Each row was made from one walk, in order. Every step used is in the known rows, and no mark comes twice. Write each row's walk.
Known rows
T, S, L, W, K: 5.953  -1.219  -2.387  0.402  1.236  -0.480  -3.470  2.071  -0.439  -0.656  -1.977  -0.159  -1.511  -0.162  1.715  -3.935  2.385  0.721  0.829  1.637  -3.740  -0.867  0.629  -0.003  -2.347  3.839  -0.610  -0.664
N, S: -0.557  -2.337  -1.017  -1.355  1.735  3.864  -0.142  -0.533  1.490  -0.522  0.385  0.829  -3.082  -1.591  0.535  -1.868  -0.171  4.210  -0.582  -0.164  -1.575  -0.579  3.938  -0.530  -0.843  1.816  1.788  -0.309
K, W, D, S, G: -1.906  -1.835  -1.059  -4.642  -0.314  -2.078  -1.139  -0.346  1.547  0.802  -1.890  -0.725  -2.559  -0.553  4.488  1.096  0.877  0.884  -0.442  0.411  -1.867  -5.207  1.232  1.521  1.431  -0.048  -1.223  -2.374
P, S, N, K, W: -0.879  -2.266  -0.502  -4.924  4.110  0.084  0.630  2.409  -0.350  0.522  0.054  1.417  -2.644  0.817  0.107  -1.739  1.653  3.100  -0.429  0.865  0.602  -1.683  1.732  2.171  -0.342  4.923  -5.575  -2.189
N, K, W, L: -2.389  -1.832  -2.291  -0.738  2.856  -0.678  3.270  -1.498  0.521  -1.818  -2.206  0.995  -3.370  -0.865  0.559  -4.253  2.034  -0.651  0.650  1.447  -1.249  2.873  -2.709  0.872  -0.068  -0.078  -3.910  -0.569
K, W, D, S, L: 1.703  -1.544  -2.293  -2.502  2.450  0.546  2.569  0.843  2.285  -1.574  -2.829  -0.873  -1.420  -1.666  2.609  -0.628  2.209  -0.372  2.638  0.346  -3.833  -5.686  2.150  0.002  1.705  1.091  -1.158  -4.117
G, S, N: -0.157  -3.004  1.654  -2.674  2.422  -0.001  -2.376  3.643  0.697  2.282  0.559  0.717  -1.977  -1.569  -0.028  -2.588  2.533  3.503  -3.567  -0.545  0.643  -0.404  3.083  0.687  0.766  2.557  2.547  -2.417
P, S: 0.094  -2.425  -3.452  -1.296  -0.511  4.031  -4.360  -0.349  0.670  -0.913  -0.494  1.030  -2.604  -0.578  -1.207  -0.054  -0.674  4.643  -3.017  1.006  -2.349  0.213  1.276  1.786  -0.092  5.367  0.175  -1.752
W, L, S, D: 0.006  0.301  -2.292  3.030  -1.472  2.990  -3.828  0.773  0.846  1.013  -1.842  -1.822  -2.397  -0.131  -1.201  1.053  1.191  1.611  -4.431  0.548  -6.034  1.142  0.682  1.801  0.286  -0.836  1.298  0.406
K, W, L, S, D: -0.300  0.779  -2.465  1.526  -1.086  2.672  -1.725  1.171  0.035  0.422  -1.654  -1.690  -3.225  0.408  -0.728  -0.051  0.970  0.769  -2.869  0.931  -6.062  -0.329  2.082  1.994  0.528  -1.049  -1.140  -0.313
N, K, W: -1.208  -1.761  -2.533  -3.766  4.075  -1.584  0.254  0.711  -0.184  -1.858  -1.903  1.485  -2.776  -1.484  0.566  -3.167  1.793  2.020  0.886  1.335  -0.402  0.671  -0.678  1.512  -0.979  2.956  -5.739  -0.206
K, W, L, S: -0.263  -0.356  -2.338  1.129  0.909  2.416  -0.443  -0.444  1.192  -0.537  -0.798  0.960  -3.733  -0.692  -0.445  -1.361  0.375  0.864  -0.081  1.013  -5.415  0.740  2.440  1.492  -0.049  -0.529  -0.374  -0.433
T, S: 0.928  -2.342  -2.002  -1.085  -0.358  2.348  -4.427  1.259  1.591  0.978  -4.123  1.879  -2.611  -2.160  -1.636  -2.874  0.959  3.433  -2.014  1.994  -1.088  -0.481  3.042  -0.432  -1.364  3.198  1.657  1.920
K, W, L: -1.705  -1.974  -2.435  -0.297  1.103  1.912  2.303  -1.060  -0.870  -1.310  -1.522  0.554  -3.723  -0.969  -0.333  -4.863  0.733  -0.515  -0.499  1.661  -2.171  2.813  -0.278  0.966  0.277  0.177  -1.057  -1.693
L, S, E: 3.012  -0.003  -3.000  -1.299  2.839  3.285  -6.138  -0.915  2.223  -0.914  -4.194  0.993  -1.131  -2.334  -0.287  2.149  0.678  3.571  -3.063  -0.417  -2.774  -2.465  4.126  0.921  0.363  2.188  0.134  0.969
E, S, G: 0.023  -3.201  -2.871  -3.015  2.016  -0.078  -3.502  -0.853  1.525  -3.011  -0.627  0.032  -2.887  0.773  3.594  -1.004  0.238  1.049  -2.397  0.668  0.179  0.000  1.681  1.177  1.925  0.859  0.954  -1.815
P, S, G: -2.227  -2.000  -2.243  -1.938  -1.047  0.552  -3.966  -1.110  0.375  -0.014  -0.377  0.757  -3.023  1.478  2.427  0.430  -0.749  3.595  -2.942  0.752  -1.730  -0.057  -0.059  2.092  1.578  3.950  0.423  -2.819
E, S: 2.637  -3.754  -4.259  -2.368  3.042  3.239  -3.925  0.064  1.962  -4.241  -0.747  0.394  -2.632  -1.500  -0.006  -1.726  0.346  1.495  -2.367  0.847  -0.242  0.060  3.320  0.890  0.304  1.884  0.756  -0.485
E, S, L, W, D: 5.755  -1.381  -2.428  -0.600  2.560  3.205  -2.268  0.331  1.066  -2.782  -4.994  -1.764  -1.447  -1.660  4.474  0.578  1.236  1.023  0.142  0.300  -4.443  -0.557  1.293  0.926  -0.946  -0.414  -2.087  -1.933
L, W, D, S: 2.964  -2.439  -2.185  -1.867  -0.386  2.252  -4.023  0.321  1.381  0.610  -4.374  -0.905  -0.465  -3.859  2.468  1.373  1.174  3.340  -2.080  0.600  -3.776  -4.034  0.588  1.116  -2.272  -0.153  -1.064  -0.227
G, S, D, W: -1.527  -1.598  0.480  -0.235  -1.282  -0.345  -4.883  1.329  0.496  0.102  -1.044  -3.953  -2.323  -0.898  3.690  -0.026  1.780  0.851  -2.848  1.097  -3.148  -0.911  -0.292  0.573  1.711  0.634  -1.592  0.355
S, L, W, K: 4.933  -1.270  -2.779  0.323  2.511  -0.591  -3.004  1.632  -1.869  -1.733  -0.003  -1.005  -1.023  -0.240  2.263  -3.645  2.011  0.429  0.609  0.893  -4.224  1.096  -1.842  0.975  -1.812  3.777  -1.077  -2.785
N, K, W, D, S: -0.291  -2.018  -1.950  -4.428  2.076  -1.255  -0.289  0.259  3.080  -0.562  -3.110  -0.071  -1.670  -2.696  1.937  1.498  2.362  1.086  0.763  0.464  -1.461  -5.661  0.721  0.988  -0.683  0.675  -4.328  -0.056

Which walk is each row?
4.750  -1.218  -1.782  0.324  2.878  0.666  -0.372  0.814  -0.449  -1.504  1.259  -1.127  -1.973  0.208  3.383  -3.328  1.542  1.084  2.251  0.057  -4.102  -1.122  1.256  -0.085  -1.988  2.832  -0.517  -2.290
N, S, L, W, K
1.847  -2.076  -2.086  -1.037  2.106  1.109  0.539  0.221  3.192  -1.213  -3.152  -0.996  -0.500  -2.142  2.089  0.612  2.082  0.603  0.991  0.036  -4.007  -4.542  0.632  -0.220  1.587  1.234  1.352  -3.257
W, D, S, L
4.373  -2.389  -3.641  0.079  2.171  1.967  0.526  1.021  -0.033  -1.907  -3.974  -0.216  0.064  -2.602  3.120  -3.482  1.495  2.740  1.214  0.974  -3.694  -3.219  -0.313  0.468  -0.341  1.253  -0.746  -3.571
D, S, L, W
6.832  -2.171  -3.950  -0.749  3.778  0.091  -2.973  1.292  -0.126  -4.144  0.347  -1.387  -1.587  0.222  2.957  -3.093  1.790  -0.774  0.709  0.608  -3.172  -0.573  0.906  0.789  -1.144  2.874  -1.059  -2.718
E, S, L, W, K
4.797  -1.324  -2.479  1.113  1.014  2.667  -1.098  1.757  -0.334  -0.466  -6.382  0.795  -1.350  -1.848  2.409  -4.599  1.611  3.136  0.993  1.957  -3.609  -0.563  1.013  -0.189  -1.516  1.912  -1.057  -0.840
T, S, L, W
-1.296  -1.754  -0.275  -0.365  -0.602  1.908  -5.143  1.107  -1.392  0.230  -1.487  -4.242  -1.927  -0.131  2.588  -0.345  0.968  1.088  -3.583  2.106  -3.662  1.219  -1.920  0.945  0.708  1.700  -2.590  0.353
S, D, W
0.464  -2.704  -0.442  -1.422  1.563  -1.551  -6.283  0.257  -0.594  -0.541  2.858  -2.373  -2.142  0.187  2.123  -1.389  1.202  -1.053  -1.083  1.620  -2.815  1.552  -2.089  0.442  -0.674  4.351  -1.250  0.284
D, W, K
0.132  -0.877  -2.215  2.790  0.354  2.845  -2.793  -1.018  2.172  -0.071  -0.993  0.792  -2.699  -1.281  -1.151  -0.156  0.208  1.619  -2.039  0.615  -5.574  2.043  0.866  1.070  -0.134  -0.452  2.258  0.265
W, L, S
5.843  -2.354  -4.223  -0.059  3.639  3.443  -0.673  0.672  -0.032  -4.475  -3.570  -0.428  -1.235  -1.220  3.433  -3.446  0.961  1.455  0.797  1.104  -2.990  -0.044  1.453  0.757  -0.105  0.977  -1.538  -2.844
E, S, L, W
0.202  -1.713  -0.423  -0.916  -0.111  -1.159  -7.112  1.697  -1.417  0.198  2.271  -4.658  -2.091  1.229  2.007  -0.061  1.702  -1.141  -3.000  1.615  -3.894  0.655  -2.161  0.935  -0.328  3.721  -2.117  0.418
S, D, W, K
-0.504  -0.892  -1.541  -0.422  -1.355  -0.046  -4.371  2.238  0.747  -0.081  -1.852  -1.603  -2.445  -1.432  0.127  -0.886  2.261  3.190  -4.654  -0.018  -2.300  -0.509  1.516  1.252  1.004  1.043  0.889  -0.519
G, S, D
1.602  -1.279  -2.418  -2.741  1.946  0.407  -3.829  -1.080  2.590  -1.864  -4.483  0.888  -1.778  -3.247  1.067  -0.498  2.139  2.717  -2.924  -0.810  0.782  -2.722  3.630  -0.081  1.635  1.626  0.733  -0.008
G, S, E
0.825  -1.650  -1.123  0.118  3.752  3.130  3.581  -0.168  1.892  -1.981  -0.478  0.325  -2.285  -0.478  1.990  -3.085  0.771  2.321  2.490  -0.283  -3.144  -1.369  3.022  -1.321  1.341  2.013  1.830  -3.033
N, S, L
-2.929  0.019  -1.157  -0.158  1.815  -3.337  0.397  -1.628  1.952  -0.217  -1.273  1.002  -3.572  1.366  3.857  -0.334  1.085  0.115  0.772  0.550  -3.568  0.524  -1.298  1.766  1.279  -1.360  -2.571  -0.727
N, K, W, L, S, G
3.702  -1.238  -1.743  0.922  2.685  3.941  2.312  0.230  -0.337  -1.762  -2.814  -0.171  -1.683  -1.467  4.057  -3.860  0.619  3.730  2.356  0.303  -4.357  -0.666  1.734  -0.446  -1.108  0.821  -0.845  -2.584
N, S, L, W
4.823  -1.110  -2.076  0.358  2.251  -2.681  -2.795  1.703  -0.119  -2.118  0.234  -0.862  -1.642  -0.751  3.048  -3.514  2.763  0.246  0.981  0.081  -3.788  -0.424  -0.045  0.564  -1.065  2.741  -0.170  -2.800
G, S, L, W, K
3.750  -1.218  -2.154  0.893  2.210  0.199  -0.256  1.178  0.109  -2.116  -3.595  0.131  -1.463  -2.378  3.921  -4.166  2.058  2.638  1.044  0.215  -3.768  -0.028  0.160  0.375  -0.008  0.796  -0.629  -3.146
G, S, L, W
-2.364  -2.396  0.096  -1.736  4.199  -0.516  4.057  0.686  -0.307  0.586  -1.341  0.718  -2.801  -0.250  0.343  -4.322  2.730  -0.405  -0.384  1.057  0.217  2.081  -1.513  0.927  0.063  0.631  -3.561  -1.555
S, N, K, W, L
-2.193  -0.131  -1.382  0.118  0.252  -0.937  -0.406  -1.347  0.787  0.331  -0.567  0.610  -4.058  1.330  3.037  -0.904  0.086  0.321  -0.088  0.771  -4.495  0.627  0.901  1.834  1.626  -1.286  -0.187  -1.941
K, W, L, S, G
-1.006  -0.730  -1.241  -0.488  0.520  -0.752  -5.336  0.174  1.242  0.733  -0.478  0.791  -2.525  0.530  2.598  1.121  -0.098  3.357  -2.027  0.304  -4.127  0.462  1.171  1.810  0.871  1.071  1.559  -0.957
L, S, G
1.358  -3.794  -0.519  -4.065  6.522  -0.058  -1.591  2.238  1.993  -1.103  -0.456  0.552  -1.358  -0.525  0.679  -1.273  2.803  1.892  -2.648  0.222  2.582  -0.304  1.379  0.873  -0.135  2.427  -2.324  -0.487
E, S, N, K
2.598  -1.212  -1.081  -0.758  0.052  2.891  -5.650  0.616  -0.857  0.822  -5.108  -0.912  -1.454  -2.868  2.476  0.770  0.439  3.913  -2.550  0.747  -4.389  1.910  -0.962  1.629  -3.293  0.435  -2.135  0.231
L, W, D
3.549  -0.231  -0.531  0.364  0.943  0.426  -1.848  0.885  1.168  -0.484  -4.924  -1.366  -1.600  -2.687  4.788  0.156  2.094  2.195  0.503  -0.253  -5.190  -0.470  0.262  0.691  -0.746  -0.594  -1.261  -2.025
G, S, L, W, D
1.295  -0.353  -0.451  0.374  -0.260  -0.774  -8.581  2.089  -0.085  0.771  2.811  -4.339  -2.080  1.468  1.918  2.163  1.355  -0.535  -2.605  1.082  -5.972  -1.046  -0.216  1.244  -0.503  2.883  -1.695  1.175
L, S, D, W, K
-0.439  -4.084  -0.097  -3.869  4.903  -1.419  -0.444  2.460  2.010  1.332  -0.758  0.930  0.084  -1.846  0.138  -1.330  3.309  2.907  -1.983  0.251  1.561  -3.216  -0.580  0.579  -0.155  2.819  -1.529  -1.088
D, S, N, K
-0.664  -3.300  -0.505  -5.676  5.050  -1.816  2.158  2.780  0.547  0.655  -0.411  0.931  -1.464  -1.284  0.722  -2.955  3.031  1.983  0.214  0.762  1.620  -4.586  1.677  1.048  0.010  2.789  -4.532  -2.065
D, S, N, K, W
-0.292  -2.046  2.630  1.157  2.132  2.615  -2.286  1.508  0.745  3.374  0.868  -1.284  -1.947  0.290  1.419  -0.139  0.961  0.418  -2.274  0.814  -3.909  0.823  0.817  0.575  0.748  0.137  0.899  -0.610
D, W, L, S, N
-2.504  -1.548  0.350  2.469  -1.714  0.272  -1.383  -0.957  0.959  0.097  -1.588  -4.078  -3.081  -0.470  3.387  -1.507  2.020  -1.832  -2.642  1.163  -3.623  1.448  -2.371  0.122  2.304  -2.072  -0.306  0.034
G, S, D, W, L
1.990  -2.478  -3.891  -3.717  2.369  2.468  -3.020  -1.495  2.507  -1.775  -4.588  0.476  -0.048  -3.635  0.221  0.217  1.720  2.299  -2.829  0.029  0.445  -6.060  2.802  0.060  1.308  2.444  0.505  -0.353
D, S, E
2.182  -2.509  -1.613  -1.746  0.830  -0.306  -7.011  1.297  0.169  -2.065  2.796  -4.982  -2.489  1.734  2.710  0.497  1.735  -2.575  -2.945  1.381  -2.644  -0.990  0.530  0.906  0.424  2.710  -2.063  0.669
E, S, D, W, K
-0.645  -1.132  -0.542  3.120  0.400  2.488  -3.209  -1.558  2.081  0.238  -0.511  -1.266  -2.635  -0.738  1.792  0.371  0.165  -0.106  -0.720  1.468  -6.252  1.716  -0.627  0.517  0.568  -0.896  0.039  0.950
D, W, L, S
